Known rows, with every step that occurs:
zigudu sata: [-36  -1  -8  13  -5  -2  -5  -1  44 -15  16  14 -27 -11  -3   6   1   0
  -7   6  -2  -5  -2  17  -6   0  44   6  -5 -32 -30   0 -16 -13 -18 -46
 -16  -9]
koluk veve vudot: [-24   8 -23  -3 -31  18   7   8  15 -10 -11 -12 -20   0   0 -19 -11  -7
 -17  12  14  -4 -17 -28  37   4 -81   0 -45 -35   9  13  -8  -4  10  14
  -8 -16]
veve koluk tomiges zigudu sata: [ 11  -5  -1   3 -26  36  38  11  76 -60  17  29   2  15 -26   9 -10  51
 -19   6 -31  -8  13  40  18  33  72  -7 -45 -67 -49  25 -34 -13  -9 -21
 -43 -10]
veve koluk tomiges nali rumed vudot bodi: [ 56  -4 -22 -47  28  79  71  15 -14  19 -20  17 -36  11 -16  29 -34  43
 -69  19 -14   5  -5  37 -10  -7  20  -3  43 -20  34  10 -39  -7  24  61
 -52  22]
zigudu sata nali rumed vudot sibob suful: [-38 -68  13 -46   9  21  -6  34   4  41  50  -1 -35 -25   7  40  -7  -1
 -77 -10  68  19 -44  38 -58   3  41 -27  26 -49 -26 -25 -64  -5  -9 -16
 -76  23]
nali rumed zigudu tomiges: [ 21   4  17 -17   6  39  14   6  42 -11  -6  66   5 -18  16 -41  17  66
   3  -2  -5  22 -20  46  -1  -3 -24  12  20  -3 -21   3 -73  -4 -29 -11
 -30  10]
veve koluk tomiges: [ 30   5  -1  -8 -25  25  16  18  15 -32 -24  -9   6  25 -12  22 -13  42
 -19 -10 -20  -6  16  31  24  20   8 -26 -44 -29   7  18   8  -5   9  -6
  -2   3]
bodi vudot tomiges zigudu rumed: [ -2  -7 -35 -14 -12  27  30  18  -8 -25  10 -10 -10 -12 -13 -20  17  26
  -7  -9  27   5  20 -18 -15  52  -2  12  32 -25  13  -1 -45  24 -18  62
  -5 -13]
zigudu tomiges: [ 11  10   7   6  -1  16   3  15 -16 -23  -7  17  15   4  -4 -22  27  35
  22  17 -16  13   5  18   7   1 -40  -8  12  -9  -9  -7 -24  12 -11   1
 -22  12]
bodi vudot: [-23  11 -18  -7  -6 -13  15   2 -15  12 -18  -9 -14  11  -2  13 -14   8
 -15   5  21 -12   4  -9 -17  25 -28  17   3  -7  20  -1   2  -8  21  16
  24 -14]
koluk tomiges vudot rumed zigudu: [  4  30 -17  32   9  45  22  24  47 -44   4  13 -17   6 -15  11 -39  61
 -33  16 -20 -17  11 -21   2 -11   8 -29 -11 -19 -16  40 -36 -17  -4 -40
 -18 -23]
suful sibob: [  9 -14   9   9 -23  -6  12 -13  17   0 -20  -8 -56  -8   2 -13   2   2
 -10  18  -8  32 -17  -1   7  -2 -23 -25  16 -12  21   2  17  -4 -10   4
   5 -16]
veve koluk: [ 19  -4   7 -11 -19  13  18   8  20  -7  -6   3  15   1  -1  21  10   0
 -19 -19 -11  -3  13  32  16  27   9 -15 -22   3  -1  -6   4  -2   5   6
   1  -2]
vudot rumed: [ -9   2   9  10  30  24   5   5   2   5  -6   2  15  -7 -11   7  37 -16
 -26 -19   5  -5  33  -4  22   2  12 -26  15  18  15  16 -11  16 -11  24
 -19 -13]
sata nali tomiges koluk: [ 22  -9  13 -53  -5  12  -2  15 -18  -2  30  34   1  -9  -5  10  43  41
  31  24 -50  -4 -16  17 -27   0  -4 -12  56   7  19 -24  -6  -2 -13   3
 -53 -21]
sata nali rumed zigudu tomiges koluk: [ 34  -5  36 -46  -5  45   8  17  21 -15  17  85  -2 -14  24 -28  55  62
   7  16 -39  27 -38  49   7   5   6   9  39 -22 -13 -20 -69 -10 -22   5
 -63  -7]
bodi vudot tomiges: [  1  18 -28  -6  10   1  20  11 -22   2 -16 -32 -21 -20  -6  13 -15  16
 -15 -14  23 -25  13   5 -16  33 -43  15  32 -18  40   9  -5   4   0  42
  24 -13]
sata nali rumed vudot veve: [-43  -5  29 -71   9  42   0  33 -54  24  36  37 -36  -5  18   8 -21 -18
 -38   1   7  20 -48  10 -38  10  17   0  60 -28  28 -16 -38 -38  25  46
 -32  11]
zigudu tomiges vudot sibob: [-22   1 -11  59   7   2  15  36 -29 -27   9  32 -31 -10  -8   9   6  32
 -20  43 -13  13  15  -7  -7   3 -60 -64  14 -12 -17 -20 -28  21 -14 -30
 -46  25]
tomiges zigudu sata: [-21 -11  -3  11  -2  11  25  -3  63 -27  38  31 -10  -9 -19 -14   2  12
  -1  15 -13  -1  -3   9 -12  14  64  17  -6 -36 -59   6 -40  -4 -18 -18
 -38 -14]
bodi vudot veve: [-66  27   4   9   4  -1  16  27 -41  -6 -16 -19 -32  23  -8   0  -1 -23
 -20 -10  -1 -15  13  -7 -27  33 -34   8  25 -30  34  -8   6 -27  25  40
  21  -7]
zigudu rumed vudot: [-21 -13 -21 -31 -34  24   3  17 -19  -9  26  -1 -19   9  -6   2 -31  13
   3   2  36  35  -6 -39  -4  26  32  -1   0 -12 -16 -32 -29  14   7 -22
   6  -4]
koluk veve vudot rumed zigudu sata nali tomiges: [-56   0 -26 -37 -10  56   2  11  93 -19  24  58 -25 -42 -23 -14   9  41
 -58  26   5 -35 -22  34  -6 -24 -40 -20  -6 -60 -19  49 -79 -51 -32 -14
 -89 -49]
rumed zigudu sata nali tomiges vudot bodi: [ -35   -1  -40   -8   19   37   15   25   66   -9   40   59  -70  -41
   -4   10  -28   72  -36   76  -27  -30  -27   53 -103  -51   13   -7
   73  -35  -30    1  -60  -65  -28  -51  -71  -11]
veve vudot tomiges: [ 13  18 -50   1  -8  21   3  10   4 -18  -3 -22 -17 -34 -17  -7 -15  20
  -4 -20  -2 -10   8   5  16  22 -78  -7  13 -11  24  22   0  24  -4  15
  -9  -8]
rumed nali sata: [ 19   8  30  -5  19  32  38  18   3  -8  24   9 -19   1  -9   2 -17 -13
   4  63  -5 -23  -6  40 -48 -11  19  10  54 -40 -26  26 -25 -16  18  10
 -20 -12]
veve vudot sibob suful: [-16 -34 -26  23 -12   0  -5  31  -1   4  -6 -60   5   0 -20   6  17   0
 -45 -31  35   0  18   3  -8  14 -96 -48 -27 -11  -4  -8  -2  39   6   3
 -35  18]
nali sata: [  2  17  30  -1  15  27   6   0   9  -6  26   6 -24   7  -8  18  -8  -7
  12  35   2 -12   3  21 -22  17  23  -1  38 -20   0   2   3  14   1 -15
 -14 -13]
sata nali: [ -7 -15   2 -38  -1   4 -18   9 -21  15  10  23  10  -1   7   9   4  -6
 -24  24  -1  -6 -31  18 -15 -13   8  -6  20 -21  10   6  -3 -28   9  29
 -24   4]
koluk tomiges zigudu rumed: [  7 -15 -15  -9 -28  41  10  14   6 -54   4  10  17  32 -16 -30  11  51
   7  15  -4  30   8 -29   8   6  47  -9 -22 -36 -18  14 -38  23  -9   5
 -27   2]
vudot rumed zigudu sata nali tomiges: [-34  -9  -1 -34  22  37  -5   8  76  -6  37  73  -6 -40 -25   3  21  45
 -40  16  -9 -33  -7  60 -44 -24  40 -19  42 -23 -26  33 -70 -47 -43 -26
 -78 -32]
sata nali tomiges vudot veve: [-49  16   9 -30   9  25   0  55 -55  -9  38  32 -30  -8  -4   4   3  13
   0  46 -50 -25 -31   7 -81 -22 -38 -38  74  -6  23 -16 -15 -50  -5   2
 -44  -1]
koluk veve vudot tomiges zigudu rumed nali sata: [  8  -4 -10 -14 -19  91  62  36  21 -55  40  -9 -22 -20 -18 -48   4  -3
  -7  62  14 -12  -7   3  -6  16 -35   6  34 -91 -20  38 -84  11  -9  62
 -61 -31]
koluk tomiges: [ 13   8 -11   1  -9  14  -3   7  -4 -27 -19 -12  -6  22 -11   0 -21  40
  -1  10  -8   1   1   0   5 -11   1 -10 -20 -28   9  27   5   0   5 -18
  -2   5]
tomiges zigudu sata nali rumed vudot: [-16 -34   8 -76  -2  44  25   3  36  13  72  80 -29 -23   6   4 -35  24
 -31  33  16  18 -61  14 -41  14  96  29  40 -45 -46   0 -79 -22   1   1
 -70 -10]

Rows:
[ -2  11 -30   3  36  29  28  23  -8   3  14   8 -50 -17  -3   6 -11  56
   7  46 -35 -14  14   5 -76 -39 -45 -25  84  40  20 -19  -1   4 -17 -12
 -32   2]  nali tomiges vudot bodi
[ 32   1 -15 -35  51  69  63  19 -41  31  -2  43 -26  -8 -12 -16  -1  35
 -24  47  -8  25 -13  29 -33 -27 -29  15 101   6  12 -12 -64  13   5  69
 -68  29]  zigudu tomiges nali rumed vudot bodi
[ 40   4   4 -48  23  47  53  13 -36  21  13  58  -1  -7 -14 -14  -6  31
  -4  33  -6  20 -37   7 -15   0 -17  15  60   2 -12  -9 -72   5   2  33
 -51  17]  zigudu tomiges nali rumed vudot
[ 19 -10  22 -61   4  42  -5  14  17   4   6  85  12 -19  26 -31  23  60
 -21  24  -5  16 -50  61 -16 -20 -13   6  38 -25 -12   6 -78 -30 -17  14
 -57  12]  sata nali rumed zigudu tomiges
[ 33   9 -19   0  10  20  25   5 -18 -11 -25   6   8  24 -33   2  -8  20
 -21  38 -28 -18 -11  -2  -2 -27   7  -2  -3 -27   8  37 -13 -17  10  24
 -34  11]  koluk tomiges nali
[-63  17  -3  14 -26  36  52  37  36 -67  -6   8 -32  36 -33  10 -11  27
 -39  -5 -34 -19  25  34 -13  67  36  -3 -27 -97 -16  14 -30 -39  15  24
 -21 -20]  bodi vudot veve koluk tomiges zigudu sata
[ 22  35 -10  -7  44  31  52  10 -27  17   7  -7 -36 -14 -37  32 -15 -12
 -22  44   7 -55  -3  25 -45  27 -20  21  89 -40  39  29 -18  -2   4  61
 -26 -19]  bodi vudot tomiges nali sata
[-33   2 -23 -24 -11  16   3  21  67 -17  58  78 -43 -37  -8  12 -34  71
 -10  64 -25 -35 -49  34 -86 -28  25  -6  31 -35 -55   5 -65 -68 -31 -86
 -59 -26]  rumed zigudu sata nali tomiges vudot
[-26  -7 -26 -31   2  18  26  18  24 -12  35  20 -21 -32 -13  13  -5  22
 -39  25  16 -32 -22  36 -43  27  33  23  48 -79  -7  21 -54 -28 -12  57
 -44 -23]  bodi vudot tomiges zigudu sata nali
[-18 -31  17 -56   9  36   5  -3  45  12  46  86 -10 -25  12 -10  31  11
 -31  25  -8   9 -49  39 -33  -7  85  15  34 -36 -29   8 -65 -25 -22  19
 -78  -5]  tomiges zigudu sata nali rumed
[ 47 -13  23 -25 -27  86  63  40  29 -67  23  22  11  36 -24  -7   1  39
  -9  64 -16  -1  17  44 -20  26  79 -13  11 -76 -45  29 -60   3  14  28
 -47 -12]  veve koluk tomiges zigudu rumed nali sata
[ -6  20   5 -24   5  54  65  31  12 -11 -43  39 -25  27 -20   6 -13  29
 -79  -3 -26 -30  -8  48 -18  28  -8   9  -1 -60  29  32 -53 -65  21  59
 -19   1]  bodi vudot veve koluk tomiges nali rumed zigudu
[-29  15  20 -13 -21  30  40  42 -14 -25  19 -12 -24  14 -16  22 -42 -18
 -21 -30 -10   0  12  11  -1  58   3 -14  -3 -32  -2 -27 -12 -23  33  21
   7  -1]  rumed vudot veve koluk
[ -4   2  -4 -40 -17  57  20  20  55 -22  22  40 -10 -23 -21 -17  45  46
 -23  16 -31 -21  -9  -2  26   5 -66 -20   5 -27  15  20 -55 -19 -18  20
 -77 -60]  sata nali tomiges koluk veve vudot rumed zigudu
[-15  20  18   9 -17  38  15  39 -14 -52 -24 -19 -10  38 -13   7   3   5
 -23 -26 -40  -7  24  35  17  24  -8 -39 -28 -50  22  13   8 -24  15  20
   0  10]  vudot veve koluk tomiges
[-26   9 -26 -26 -12  49   3  18  92 -34  41  72 -26 -37 -36   7  42  63
 -17   9 -44 -16   2  28  -7  12  -2 -18  28 -26 -22  16 -60 -12 -30 -43
 -93 -62]  veve vudot rumed zigudu sata nali tomiges koluk
[ 13  11   1 -18  26  22  63  32 -13  -2   0  10  -2  -5 -24   8  50  29
   6  20 -37 -24  41   5 -33  12 -28  -4  76  22  18   4 -32   2   2  45
 -26 -54]  bodi vudot rumed nali tomiges koluk
[ 24  14  19  -5  32  31  35  -6  -9  13  20  22 -11   8 -32  15   2 -24
  -8  65 -16 -28  -9  15 -28   0  23   8  54 -26  -1  15 -16  -3   7  22
 -42  -8]  tomiges nali sata
[ -9   5  -6 -38  36  37   3  34 -20  14  36  45   5 -23  -9  26  25  29
 -23  43 -26 -28  -9   1 -53 -30 -15 -52  73  31  23   7 -21  -9 -18   6
 -65 -21]  sata nali tomiges vudot rumed
[-61  11 -27  26 -17  47  13   8 112 -37   6  22 -37 -28 -18 -18   1   8
 -62   1  18 -21   2   2  44   5 -18  -5 -54 -65 -40  44 -64 -31 -22 -28
 -44 -48]  koluk veve vudot rumed zigudu sata
[-31   8 -41  10  -5  37  20   9   6  -2 -28 -32 -46  -2   4 -22   0  -4
 -40  25   5  -3   4  -5  21 -16 -89   1  -3 -36  32  11  -1  -2  13  46
 -25  -5]  koluk veve vudot bodi
[  7  22  -2 -13 -11  50  64  42 -36 -31  -2  -8 -16  39 -47  23 -47   0
 -40   8 -37 -17   2   8  -1  33   1 -19  -5 -67   5  11 -26 -40  42  44
 -23  12]  rumed vudot veve koluk tomiges nali
[ -1  17  -9   2 -12  54  35   9  74 -37   9  19 -20 -23 -31 -25  34  50
   2  -8 -32 -15  23 -20  43  20 -76 -12 -13  -3   2  15 -48   8 -27  -7
 -49 -66]  nali tomiges koluk veve vudot rumed zigudu
[-24 -60 -15 -57 -18  31  15  17 -30  -2  73  62  -5 -16 -34   0 -20  56
 -35  43  24  32  -9 -19 -55  22  21 -41  44 -26 -24 -15 -77  15  -4  20
 -88  11]  sata nali tomiges zigudu rumed vudot sibob
[  4 -19  12 -87   3  32   1   4 -25  43  35  44 -19 -13  22  21 -37  12
 -31  15  28  20 -58   7 -30   2  29  11  43 -14  12  -7 -39 -19  21  20
 -32   4]  sata nali rumed vudot
[-28 -36  -6  16  10 -22  12  28 -22  26 -15 -68  -3   9 -10  28  13  -8
 -58 -28  59 -16  21   5 -37  29 -54 -25  -5 -13  13 -18  -7  19  10  27
  -2  15]  bodi vudot sibob suful
[ 46   4   5 -34   8  40  37  11 -11  -3  39   1 -50 -37   6  19 -13  27
  24 -40  -8  29  -9 -12  16  51  17  14  59   9  23 -28 -31  38 -16   4
 -12 -20]  nali rumed vudot tomiges koluk
[ 27  -4  -6 -19  -4  52  45   2  95 -17 -13  70 -18  -7 -18  10  -9  48
 -65  12 -27 -20 -25  70   0  -6  75   5 -27 -58 -35  40 -74 -55 -22 -28
 -60  -3]  veve koluk tomiges nali rumed zigudu sata
[ -4 -25   8 -57   0  49   0   6  38 -17  26  72 -10  -3   8  -8   9  51
 -30  36 -14  11 -49  39 -22 -18  85   7  16 -64 -18  35 -61 -23 -15   2
 -82  -1]  koluk tomiges zigudu sata nali rumed
[ -1  24   3  -2  27  64  36  24  17 -10  19   9 -11  -3 -28   7   7 -12
 -29  48  -1 -26  22  29 -12   3 -22 -16  55 -25  -6  48 -28  15  25  27
 -51 -37]  veve vudot rumed nali sata
[-23  -4  -9 -19  31  32  71  22  50 -12  28  46   3 -21 -41 -12  17  43
 -25  39 -11 -38  25  29 -70   0  22  11  63 -16 -38  37 -83 -23 -13  37
 -60 -47]  bodi vudot rumed nali tomiges zigudu sata
[ 24 -27   9 -64   5  19  15   2  -1   2  44  57  39 -15 -19 -18  11  50
   7  40 -29 -14 -25  23 -54 -10  -2  -7  49  -1  -5  11 -40 -13 -12  41
 -66  -6]  sata nali tomiges zigudu
[ 22   8 -22 -16   3  20  26   9 -14  -8  29 -31 -29 -29 -16  13 -64  20
   4 -17  25  -3  -6  -6  -3  26 -13   9  33 -16   4  -1 -26   9   4   8
   8  -3]  rumed vudot tomiges
[-49 -13 -19  28   7 -29  13   3 -22  17 -14  -2 -36   2 -17  31 -17   3
 -61   7  39  -5  26  -8 -15  32 -36 -24  -4 -20  24  -1  -2   7  17  18
  -4   5]  bodi vudot sibob
[-35  26  10  25 -11  25  33  54 -15 -32  10   2 -34   9   2  26   4 -24
 -25  -2 -46 -14  12   6 -16  31  -9 -40  -1 -15   6 -31   3 -25  10   0
  -4  -2]  tomiges vudot veve koluk
[ 66  -4  -1 -33   2  56  50   2  52  -5 -28  55   7   3 -15   4  -7  51
 -59   5 -27 -18 -19  54   8  -5  30   0 -21 -30  -7  39 -61 -37  -4  16
 -39   8]  veve koluk tomiges nali rumed zigudu
[ 27 -10   6 -22  10  16  32  -5  20 -10  35  37  24 -12 -28 -26   5  56
  35  17 -28  -4  10   5 -37   2 -10   7  34  25 -16   6 -32  11 -20  15
 -40 -11]  nali tomiges zigudu
[  3  -8  -2 -57   2  45  17  24  12  -4  62  34 -73 -52  14  35  -1  19
 -11  -7  -6  18 -45  26 -11  37  69  13  70 -47   2 -25 -55  -3 -22 -10
 -55 -25]  zigudu sata nali rumed vudot tomiges koluk
